Each row comes from the steps of one path. Every step used is in the known rows, and no mark comes twice. Write the path behind each row, first mark first.
In the rows, zero is written as 128.
Known rows:
puva-nutos: 85,138,125,142,135,54,58,142,133,110,70,103,209,170,102,168
mebi-kizom-giki-puva: 202,120,163,140,119,164,133,146,75,134,156,96,56,104,123,83
gameg-giki-lufad: 87,88,95,105,129,135,102,118,197,147,152,126,153,126,90,185
giki-kodoru: 126,148,95,82,181,99,130,84,69,174,125,131,161,166,103,155
giki-puva-mebi-kizom-nutos: 173,134,142,79,71,182,142,176,139,141,132,91,130,197,104,58
mebi-kizom-nutos-gameg-giki: 123,77,101,128,130,114,97,77,163,66,121,163,115,102,133,124
puva-nutos-gameg-giki: 104,80,91,148,159,77,57,75,164,50,72,152,149,86,133,169
mebi-kizom-giki-puva-nutos: 164,116,167,141,122,86,64,168,98,98,98,70,134,130,100,148
giki-puva-nutos-gameg-mebi: 104,139,74,174,148,95,87,121,190,82,73,142,155,83,203,156
puva-nutos-kizom-giki-lufad: 58,164,175,112,122,159,193,156,161,191,198,104,138,129,128,168
nutos-kizom-giki: 95,196,205,150,130,137,238,144,89,170,204,144,131,113,181,72
mebi-kizom-nutos: 124,133,149,101,69,134,140,144,131,142,171,126,143,202,106,73
kizom-giki: 112,130,194,160,140,135,205,136,129,153,192,172,126,155,165,113
gameg-mebi-kizom: 177,112,95,169,74,63,57,162,111,99,115,151,139,98,103,86
mebi-kizom-giki: 163,104,197,165,101,116,167,151,90,131,189,166,94,131,121,94
puva-nutos-kizom: 60,236,133,126,123,80,126,146,78,147,98,76,203,110,131,97
puva-nutos-kizom-giki-kodoru: 132,176,176,87,174,87,183,119,52,171,169,117,150,134,132,145
puva-mebi: 145,151,99,109,139,188,146,165,152,154,42,122,177,181,128,90
kizom-giki-puva-nutos-gameg: 81,135,114,149,173,157,128,74,132,100,81,119,89,110,167,170
gameg-mebi-kizom-nutos: 137,133,140,116,63,110,129,166,163,126,170,137,163,182,135,75

Write each row's path:
101,105,143,138,108,170,173,137,180,163,198,149,85,111,130,176 | nutos-gameg-mebi-kizom-giki-lufad
103,86,78,148,159,109,92,61,158,69,92,172,127,84,145,142 | nutos-gameg-giki
70,143,101,120,121,185,166,65,141,129,130,157,83,151,156,111 | mebi-kizom-nutos-gameg
139,130,167,139,141,95,80,160,119,107,101,74,150,140,120,158 | kizom-giki-puva-nutos
158,113,79,175,89,88,74,126,116,91,102,162,107,76,125,101 | nutos-gameg-mebi-kizom
229,117,101,119,88,163,76,173,76,123,59,89,96,125,61,64 | giki-puva-mebi-kizom
161,101,93,83,181,62,92,86,91,125,121,141,165,128,95,165 | gameg-giki-kodoru
174,116,147,111,160,95,162,105,72,140,170,164,98,113,135,151 | nutos-gameg-mebi-kizom-giki-kodoru
104,82,91,89,114,183,122,116,210,133,131,123,112,120,96,178 | puva-mebi-kizom-nutos-gameg-giki-lufad
74,152,87,157,132,126,153,113,217,106,129,179,158,121,229,126 | kizom-nutos-gameg-mebi
107,125,117,150,152,148,107,81,110,91,82,116,74,96,146,161 | mebi-kizom-giki-puva-nutos-gameg
57,167,166,116,125,184,219,143,154,205,216,120,127,126,135,152 | nutos-kizom-giki-lufad
74,143,82,141,170,153,99,65,130,101,57,111,103,111,152,169 | giki-puva-nutos-gameg
109,106,161,124,104,166,170,147,154,183,206,136,98,141,95,167 | mebi-kizom-giki-lufad
243,92,97,118,87,145,54,173,86,97,54,92,96,102,57,67 | gameg-giki-puva-mebi-kizom
189,115,158,110,153,77,150,127,67,147,175,153,120,127,120,142 | gameg-mebi-kizom-giki-kodoru
198,141,137,110,149,226,168,183,138,150,71,92,118,151,150,82 | kizom-giki-puva-mebi
